Each row comes from the steps of one path. Every step used is in the known rows, and no mark comes twice. Write the path behind each row, first mark first.
Known rows:
j f q e s x: [-14.6 -13.4   4.6  15.2  22.2  18.3   3.2   6.0  -5.3  25.6  -7.0  36.1
  -7.9  14.0 -24.1  -4.2 -16.1  26.5   1.6  15.5  14.2   3.3 -82.9  19.4
  20.4  -3.4 -10.7  14.5  20.4]
c v k f j: [ -9.9  -0.9  -1.4   6.7   8.9  54.2   5.5  -5.0   0.5  14.2  -6.3  17.9
 -12.8  -7.5 -24.6 -17.0  -1.1  39.1 -24.4  13.1  10.1 -27.6 -53.7   4.9
   5.5  -3.2  -9.0  22.1  27.1]
r c: [ 12.5  -1.5  17.1  -3.4  16.1  16.6  14.4  21.2  -4.6  -1.9  -4.1  50.9
 -35.4   7.5   3.3  -3.7  -0.3  29.2  11.7  -0.2  10.8 -18.1 -52.2  12.7
 -28.0   2.0 -10.1   3.7  33.9]
c v z n: [ 28.0   3.4   0.4  -3.4  23.5  27.2   8.8  18.9  -7.1  10.6  -5.0  36.2
 -18.4 -15.7  16.5  -3.7   0.0  50.2  -4.7  32.8 -10.5 -12.1 -39.5  -1.1
  -0.1  -1.5   1.0  21.9  37.2]
j f q e s: [-19.0  -7.6   7.5   9.3  33.5  21.4  13.2   3.2  -9.1  19.3  -1.0  37.7
  -7.2   5.8 -19.8  -5.9 -27.1  31.8   1.2   2.8   7.5   1.0 -77.4  26.8
  10.3   3.7  10.6   5.2  31.1]
q e s x k v: [ 16.1  -9.0  35.8  -3.9  15.5  34.2  17.3  -8.3  -8.0  -8.1  -5.3  -2.9
 -18.9  18.1 -54.7  -1.5  10.8  42.2   0.5   5.2  -1.6 -15.8 -33.6   1.5
   2.6 -16.2 -32.7   7.8  12.8]
r c v k f q: [  0.3 -23.4   6.5  17.6  12.9  41.6   9.8  -2.6   5.7  25.1   1.2  46.8
  -9.9   7.9  -3.6  -4.7  -4.5  17.0  -0.8   2.5  21.2 -30.4 -69.8  12.4
   2.0  -1.5 -13.3   5.9  24.4]
v k x: [ -4.5   9.6  12.1  -2.4  18.2  37.3   3.8  22.5   0.8  -1.9  -2.8  31.8
 -27.3   0.4 -23.7 -34.0  -2.6  20.5   4.3  34.4  -3.4 -23.8 -55.0 -13.7
  20.6   6.6 -43.1  19.9  34.6]
r c v k x s: [ 33.2 -18.9  18.4   4.4  17.0  35.5   4.9   9.8  -2.2  20.1  -6.7  29.7
  -6.7  15.9 -21.6 -14.0  -3.2  19.6   3.7  21.3  24.1 -37.7 -60.3   1.3
  -9.1  -6.9 -34.9  25.7  26.8]
r e s x: [ 15.0  -4.5  17.8 -18.6  24.6   9.8  15.7  16.5  -6.8   5.7   0.5  30.2
 -27.3  -2.1 -39.2   4.4   0.8  68.3  -0.2  32.9  -4.7  -2.7 -48.7  -3.3
  -4.7  -0.8 -28.4  26.8  13.8]
n z: [ 30.7  24.9   4.7  -7.5  19.7  17.0  12.0  39.0 -10.7 -12.0 -14.0  19.1
 -37.3  -7.7   0.4 -21.6  -0.4  30.3   4.2  28.0 -20.0 -10.6 -40.6  -6.8
   1.4   1.3   3.9  18.3  24.3]
z v: [ 28.5 -10.7   1.5  -4.5  16.8  17.4  15.0  -3.3  -7.8 -13.8  -5.7  18.2
 -21.7   1.3 -26.4 -10.2  13.4  59.3  -7.1   3.0  -3.6   0.6 -34.7   5.9
  -5.3  -4.0   0.4  18.7  38.6]
n z v: [ 53.3   6.4   1.2  -1.4  17.8  10.3  13.3  18.9 -10.7 -19.5 -15.9   3.3
 -29.1  -4.4 -14.6 -16.7  10.9  44.2  -5.2  19.2 -15.0  -3.2 -34.3  -4.1
  -0.5  -6.8   6.1  24.2  26.6]
k f: [-17.2   2.9   1.8   5.7  25.8  38.2  12.3  17.9   4.5  12.3  -1.6  34.7
 -25.1 -20.8  -7.6  -1.4 -17.4  32.6  -4.2   8.9   5.6   1.3 -48.0   9.6
  -2.5  -3.8   9.8  11.3  26.0]
x k v: [ 16.8   2.5  15.3  -2.1   5.0  48.5  12.3  -3.2  -0.9 -12.3   8.4   7.5
 -22.5  -1.6 -16.7  -6.8  18.1  34.9  -2.4  -5.0 -17.0 -25.7 -24.4  -2.2
  -8.8 -11.6  -8.6   2.6  38.2]
e s x k: [ 15.1   4.2  27.6   3.4  -7.2  22.6  23.4  15.8 -13.3   8.9   2.7  16.0
 -25.0   8.6 -29.5  -6.1  16.9  34.3   4.1  22.0   3.0 -16.9 -42.7   2.8
 -16.3  -8.8 -24.1  22.9  29.7]
x k: [  3.6  11.7  19.0  -5.7   7.0  42.5   9.7  16.1  -7.6 -10.7  11.2  20.8
 -31.7   0.1 -14.2  -8.1  11.0  24.8   5.0  -5.7 -20.3 -20.7 -41.9   2.2
 -22.3   1.8 -12.7  -0.8  48.6]
q e: [ -5.8   4.1  19.4 -20.0  39.5  31.5   6.8  10.1  -8.6 -18.9  -7.7  25.3
 -32.6   8.3 -33.5 -12.3 -10.6  42.2   5.8  -3.3 -15.8  -3.9 -47.1   5.3
   3.5   6.4 -16.2  -4.1  26.0]
j f: [-15.7  -3.0   6.8  11.4  22.3  23.6  -0.8  17.9   3.1   7.6  -3.1  36.7
 -23.4  -7.0   5.4  -6.4 -15.0  31.7  -4.2   9.2  -3.6  -1.2 -58.9  13.7
  -2.4   2.4   6.8  21.6  43.1]
j f k x: [-16.2   2.1   8.4  20.8   7.5  41.4  -6.0  20.3   6.3  33.0  -6.3  27.9
 -17.9   1.8  -5.5 -11.0   2.7  11.4  10.5  20.7   0.4 -20.6 -73.9  -3.5
   0.1  -5.6  -7.3  18.9  47.4]
e s x k v z n: [ 31.1   3.7  20.8   8.6   0.6  25.9  22.9  18.4 -10.9   9.7   2.3  12.5
 -17.6 -11.6  -5.1   5.5   6.0  34.5   1.0  38.0   8.0 -15.5 -29.5  -1.8
  -8.3 -17.3 -22.8  18.2  29.8]
k f q e: [-24.7  -2.7  -8.8   1.9  39.2  46.0   7.7   6.3  -0.5  14.7  -0.5  40.0
 -14.6  -7.8 -24.2  -1.3 -26.1  24.2   0.8  -3.3   7.2   4.0 -69.5  16.1
  17.7  -0.8   4.8 -12.1  17.3]
j f q: [-16.2  -3.1 -14.5  15.1  18.3  25.7   0.8  14.0  -1.2  21.7   2.5  50.9
 -11.9  -3.5   8.2 -10.7 -14.3  24.3  -1.0   9.6   2.2  -1.1 -77.2  18.2
  12.7   4.2  13.2  11.3  41.6]
e q: [  4.3  14.2  -4.2  -7.5  14.1  10.4  18.4  10.7 -12.2  -1.4  12.7  52.6
 -25.8  -3.9  -0.5 -19.9   1.7  38.9  13.1  -4.3   2.3  -7.5 -53.9   4.0
   3.8   4.7   1.3  -5.2  33.0]
s x k f q e: [-15.2  -7.1   3.4  11.9  11.3  54.5  -8.7   9.3   3.0  12.9   3.3  22.8
 -17.9   8.0 -32.6   5.6   3.4   3.0   3.2  -1.5   2.5  -6.0 -71.3   3.2
  11.4 -12.1 -35.1  -7.5  16.7]
r c v k f q e s: [ -1.5 -27.5  27.5  12.4  26.9  36.9  22.4 -12.8  -2.0  23.5  -1.6  34.7
  -5.5  15.8 -30.9  -0.9 -15.7  25.8   1.1  -2.8  26.9 -27.6 -70.1  20.6
  -0.4  -2.2 -14.4   1.5  15.3]
c v z: [ 21.5  10.8  -2.7  -3.6   9.9  19.1   4.3  19.3 -12.4  -2.3  -8.8  34.1
 -15.9  -8.0   7.1 -12.6  13.9  53.5  -4.7  24.0 -15.0 -13.1 -42.8  -5.4
   9.1  -1.3  -9.4  27.0  30.2]
s x k: [  9.4   3.5  13.8   2.6  -7.2  36.7  -2.6  20.4  -3.2  -2.1   2.0  20.8
 -31.6  10.8 -18.7  -6.7  24.3  18.6   4.8  13.2 -10.7 -16.4 -48.4  -7.7
  -6.3  -7.4 -39.8  13.2  32.7]
v c: [ -4.4  14.4  23.4  -9.6  13.7  28.3  13.6  25.4  -7.7 -12.2   2.9  48.2
 -30.5   7.5  15.1  -8.9  13.0  33.0   9.2  11.4  14.3 -10.0 -38.2  16.1
  -5.8  15.6 -15.3   0.9  30.6]

Which path is each row?
[  8.1   6.5   7.4  -4.9  25.1  41.9   4.8  28.8  -9.2   8.2  -0.9  20.6
 -13.3  -2.8 -32.6 -30.2 -21.9  15.7   4.6  37.6   9.5 -20.9 -56.4  -7.9
  15.2   5.2 -38.8  20.8  35.8] => v k x s
[  8.4  -8.5  16.4  -3.5  13.2  39.4   9.4  -2.4  -2.6  -0.2  -2.3  21.6
 -18.8   8.2 -20.9 -26.3   8.7  46.1  -7.8  18.3 -15.0 -28.6 -41.2  -6.4
  16.1   7.0 -20.6  23.4  33.9] => c v k
[ 14.6  -8.1  10.5  -0.3  10.4  37.5  18.9 -12.5 -12.1   7.4   1.3  14.5
  -7.1  19.8 -46.8  -7.0  11.1  33.9   4.6   5.4   4.4 -16.8 -53.5   6.0
  19.2 -13.9 -23.1  -4.0  14.2] => f q e s x k v
[ 28.2   0.0  10.0   3.3   7.8  11.4   5.0  21.0  -9.0  -0.1  -9.2  48.9
 -21.3   3.2  17.2  -0.3  12.8  36.9   4.5  10.1   4.9 -22.3 -53.0   5.0
 -16.7  -3.8 -16.2  16.8  29.1] => r c v z
[ 14.3 -12.2  12.6  -0.7  16.3  27.4  12.2  -2.7  -7.7 -21.9   0.2  11.9
 -22.9   2.8 -31.9 -21.5   3.7  46.9  -6.9   8.0  -6.2 -10.0 -37.4  -0.8
   8.7   7.6 -24.4  13.1  44.7] => z v k
[ -7.7  -2.1  10.5  16.0  -2.1  48.6  -4.7  19.2   7.2  10.8   2.1  19.5
 -26.3  -3.9 -17.1   6.1  10.4   9.3  -0.9  10.1   1.2  -8.7 -53.1  -2.5
  -6.4 -14.2 -29.5  12.6  24.7] => s x k f
[ -9.5  -7.9  10.4  19.5   6.3  45.5   3.0   0.3   4.8  21.1  -4.2  14.4
 -15.4  -1.7  -0.3  -3.8   1.5  29.2   2.6   6.4  -4.1 -20.8 -49.3   0.4
   4.6  -6.8   8.4   9.0  45.7] => j f k v
[ 40.2   4.6  10.8   1.2  17.8  19.9  10.4  19.5 -10.2 -25.9 -11.8  -2.4
 -29.8  -2.3 -20.3 -26.3   1.9  31.6  -5.8  23.3 -17.1 -11.9 -36.8 -10.5
  12.2   4.1 -15.6  19.3  32.2] => n z v k
[-31.3  16.5  -2.6   5.3  13.1  52.3   6.6  16.7  -4.1   2.7  -2.1  25.5
 -26.0 -18.7 -20.1 -16.9 -21.0  21.8 -15.1  12.6  16.2 -18.1 -59.3   8.3
   1.0   6.6 -15.7   3.8  35.1] => v k f j
[  8.4  -3.7  22.8   0.2   6.8  40.3  18.1  -7.8 -12.7   1.9   5.4  23.3
  -6.3  28.0 -29.4  -1.4  21.2  25.3   9.6   3.8  22.0 -18.2 -50.1  15.9
  17.4  -6.4 -32.6 -12.7   9.6] => f q e s x k v c
[  9.7   6.8  29.5  -0.6   0.9  51.8  11.9   2.1  -0.8 -19.0  13.0  17.3
 -21.6   6.9   3.1  -0.7  29.1  25.6   3.0  -6.4   2.0 -26.8 -21.4   8.1
 -11.0  -3.4 -19.7  -6.7  33.8] => x k v c
[ 32.2 -12.9   3.9   0.6  22.2  33.2   6.4   5.6  -9.4  -2.7  -3.2   4.4
  -5.2   1.3 -47.7 -23.6  -6.7  33.5  -5.8  25.6  13.2 -11.6 -47.6  -4.5
  11.0  -4.0 -33.3  25.9  38.7] => z v k x s
[-17.7  19.6 -15.8   2.4  13.1  42.9   9.8  16.0  -4.0  12.3  -7.6  32.0
 -23.7 -22.5 -14.1  -3.8 -12.0  35.4 -17.6   6.1  21.9  -7.2 -57.9  17.6
 -15.8  -7.7  13.0   9.1  27.7] => k f j
[-11.5   7.2  21.6   2.5  12.0  43.2  12.0   4.4 -10.7   6.6  -7.8   4.5
 -20.7   4.4 -56.2   5.1  -3.0  27.4  -9.1  -0.1  19.5 -10.6 -60.4  16.2
 -19.0 -15.6 -25.3   3.2  14.6] => q e s x k f j
[  9.6  20.9   0.1  -7.4  29.9  22.3  10.5  43.7 -12.4  -2.1  -0.1  45.7
 -31.5 -27.6  26.2  -3.6 -21.2  34.4   6.4  33.0  -7.2  -0.5 -44.4   2.0
  -6.1   8.3  -5.2   4.0  46.8] => v z n
[  4.4  -0.7  38.9  -7.5  16.2  29.4  15.5   7.1 -13.4  -6.4  -3.2   7.9
 -26.3  19.2 -52.2  -2.4   3.9  33.6   6.7   4.6  -4.1 -11.0 -47.8   4.6
  -8.2  -5.7 -36.2   5.7  20.3] => q e s x k
[  3.3   8.5  23.6  -0.4  -2.7  52.0  18.4   5.0  -6.6   3.6   0.7  20.6
 -21.7  11.9   4.1  -7.4  28.7  32.5  16.9   9.2  10.4 -31.6 -27.6  -1.0
   3.7   3.1 -10.5 -11.2  35.8] => f k v c
[ -9.8  11.6  -3.9  13.7 -12.0  51.6  -6.0  17.9   0.5  12.6  -3.0  17.7
 -25.6  -5.3 -22.0   2.9  15.2  11.9 -11.2   8.4  14.7 -15.3 -61.1   3.7
 -17.0 -17.7 -27.2  11.2  25.8] => s x k f j
[-16.4  -8.2  -0.1   9.7  26.4  33.1  16.6   6.0  -4.6  27.9  -5.0  34.7
  -9.2  -0.1 -36.7   1.3 -18.9  27.2   1.7  15.1  23.5   5.3 -71.5  15.0
  20.9 -10.1  -6.4   3.8   4.6] => k f q e s x
[ 46.1  11.3  15.6  -1.0  14.1  14.1  12.7  23.9 -10.4 -25.4 -11.7  13.1
 -28.2   4.5   4.1 -10.5  22.8  34.4   0.0  17.8   5.2  -4.2 -30.8   5.9
  -2.5   1.5  -4.1  16.1  22.4] => n z v c
[  3.3  14.6   8.4  -0.5   3.2  44.8   8.6  21.7  -4.6  22.3  -6.1  26.6
 -26.3   6.9 -21.3 -21.8  19.2  22.5  19.1  25.8  -4.3 -30.0 -58.0 -16.4
   0.3  -3.6 -18.4   8.8  41.2] => f k x
[  9.5  19.9   2.7   2.0  -2.4  40.1  11.4  19.7 -14.7   0.4  -4.9  17.0
 -21.0  -9.8   4.4 -11.0  12.9  36.2  12.9  18.6 -11.7 -25.2 -35.6 -16.1
  12.8  -3.0 -10.7  -5.1  41.4] => f k v z
[ -0.9  -1.4   8.0  18.3  -4.5  34.2  23.1  11.7  -8.3  32.2   8.0  26.1
 -11.2  -2.2 -25.6   1.7   3.9  19.8   1.7  19.6  19.4 -10.5 -61.9  11.4
  -3.3 -14.4  -9.8  12.9  21.7] => e s x k f q
[ 15.7   2.5  17.3  -1.1   2.8   7.4  26.9  18.2 -13.8  12.7  -8.1  28.9
 -24.6   5.7 -26.0 -12.6   7.8  50.1   3.2  36.5  12.3  -7.4 -43.0   3.6
  -0.5  -6.4 -14.6  31.7  19.8] => e s x
[ 25.0   2.6   5.7   9.0   0.2  41.0  -2.7  21.3  -0.4  -1.2   1.3  17.0
 -24.5  -9.6   6.5   4.9  14.4  20.3   0.5  29.5  -5.4 -14.8 -33.8 -12.4
   3.8 -17.5 -37.7   9.4  32.1] => s x k v z n
[ 14.1  12.5   4.3   1.1  10.7  47.0  15.7  19.8 -10.0  12.2  -1.9  18.8
 -22.7 -16.7  13.2  -2.7   0.4  34.2  13.7  27.3  -7.7 -23.9 -32.7 -12.3
   3.7  -3.0  -2.4  -8.7  48.9] => f k v z n
[-10.2  -5.9  36.4   3.9  21.4  39.5  13.7   5.9  -4.3   5.6  -2.3   7.0
 -21.7   6.2 -50.7   7.7  -8.3  25.2   1.3   1.7   6.6  -4.4 -52.6   9.3
  -8.1 -12.2 -26.8   4.1  13.5] => q e s x k f
[ 21.6 -16.1  22.2   6.9  10.8  31.2   4.2   3.9   6.6  11.5  -8.2  39.5
 -20.0  19.4 -14.0 -16.6  15.2  24.2   3.0  17.2  12.3 -40.2 -58.7  -3.8
  -4.0  -5.8 -38.7  25.5  25.8] => r c v k x
[ 25.9  -9.5   7.7  -2.0  19.2  44.9   3.7   6.3  -4.0  19.5  -5.9  13.6
  -1.4   6.7 -36.3 -28.6  -1.8  34.3  -5.6  36.3   4.3 -30.3 -51.1  -9.6
  18.1  -4.6 -30.4  36.1  27.5] => c v k x s
[-17.5   0.8  17.2   7.2  24.1  52.7  22.2   1.2  -7.5  15.6  14.7  19.5
 -10.8  -4.4 -35.7   5.4 -15.9  15.7   3.1 -13.9   3.9 -10.1 -63.0  20.7
 -11.2  -5.8   2.2 -15.2  28.7] => x k f q e s
[ -1.3 -28.1   9.9  16.7  21.8  32.7  15.1 -14.6  -5.5   7.0  -3.4   8.6
  -4.1   7.5 -58.6  -6.6 -10.5  33.8  -8.8  11.3  22.6   2.2 -61.8   8.8
  28.7  -6.2 -31.0   7.8  16.1] => z v k f q e s x
[  3.5  -0.5  12.8  -3.6  11.9  32.4  16.2   3.3 -18.0   9.4   4.0  24.9
 -14.0  21.6 -44.1  -8.2   4.7  24.8  10.3   4.8   1.8 -12.7 -67.0   9.7
   8.0  -3.3 -26.1  -6.9  22.4] => f q e s x k
[ 15.6  18.6   8.5   1.7   2.0  39.1   5.3  16.9  -9.4 -21.3   7.4  13.2
 -20.7 -14.4   3.1  -3.9  13.8  29.6   0.5   4.0 -19.0 -20.5 -29.2  -7.1
  -2.0  -8.5 -19.9  -0.2  40.0] => x k v z
[ 24.3  13.2  -6.9  10.5  12.3  33.7   6.7  16.7  -7.6 -13.6 -16.7  -6.1
 -24.1 -17.0 -24.0 -18.1  -5.2  26.0 -21.6  19.0   7.4 -11.2 -49.3   0.6
   2.0  -6.1  -4.7  17.6  26.2] => n z v k f j
[-30.8   1.0  14.3   7.9  24.5  48.2   8.9  18.6   3.5   1.4   3.9  27.5
 -27.0 -17.5 -13.8 -14.0 -25.8  18.8  -4.3  14.5   1.4 -10.5 -50.5   1.0
  12.7  10.0 -17.8   5.3  34.0] => v k f
[ 20.0  -0.8  32.0  -2.3  24.5  33.3  15.0   9.6 -11.1  -4.9  -3.7   4.6
 -19.4  -1.3 -27.7   8.9  -6.1  34.5   3.2  20.8   0.4  -9.5 -35.0   0.6
   0.2 -14.1 -34.3   0.8  20.7] => q e s x k v z n
[ 45.5   6.9   6.8   5.3  17.5  20.8   4.5  21.8  -3.7 -16.5 -16.6  -1.0
 -25.7  -0.4 -26.5 -31.1  10.0  24.4  -4.9  36.6  -9.5 -15.8 -44.6 -18.5
  18.9  -5.8 -27.1  30.9  25.4] => n z v k x
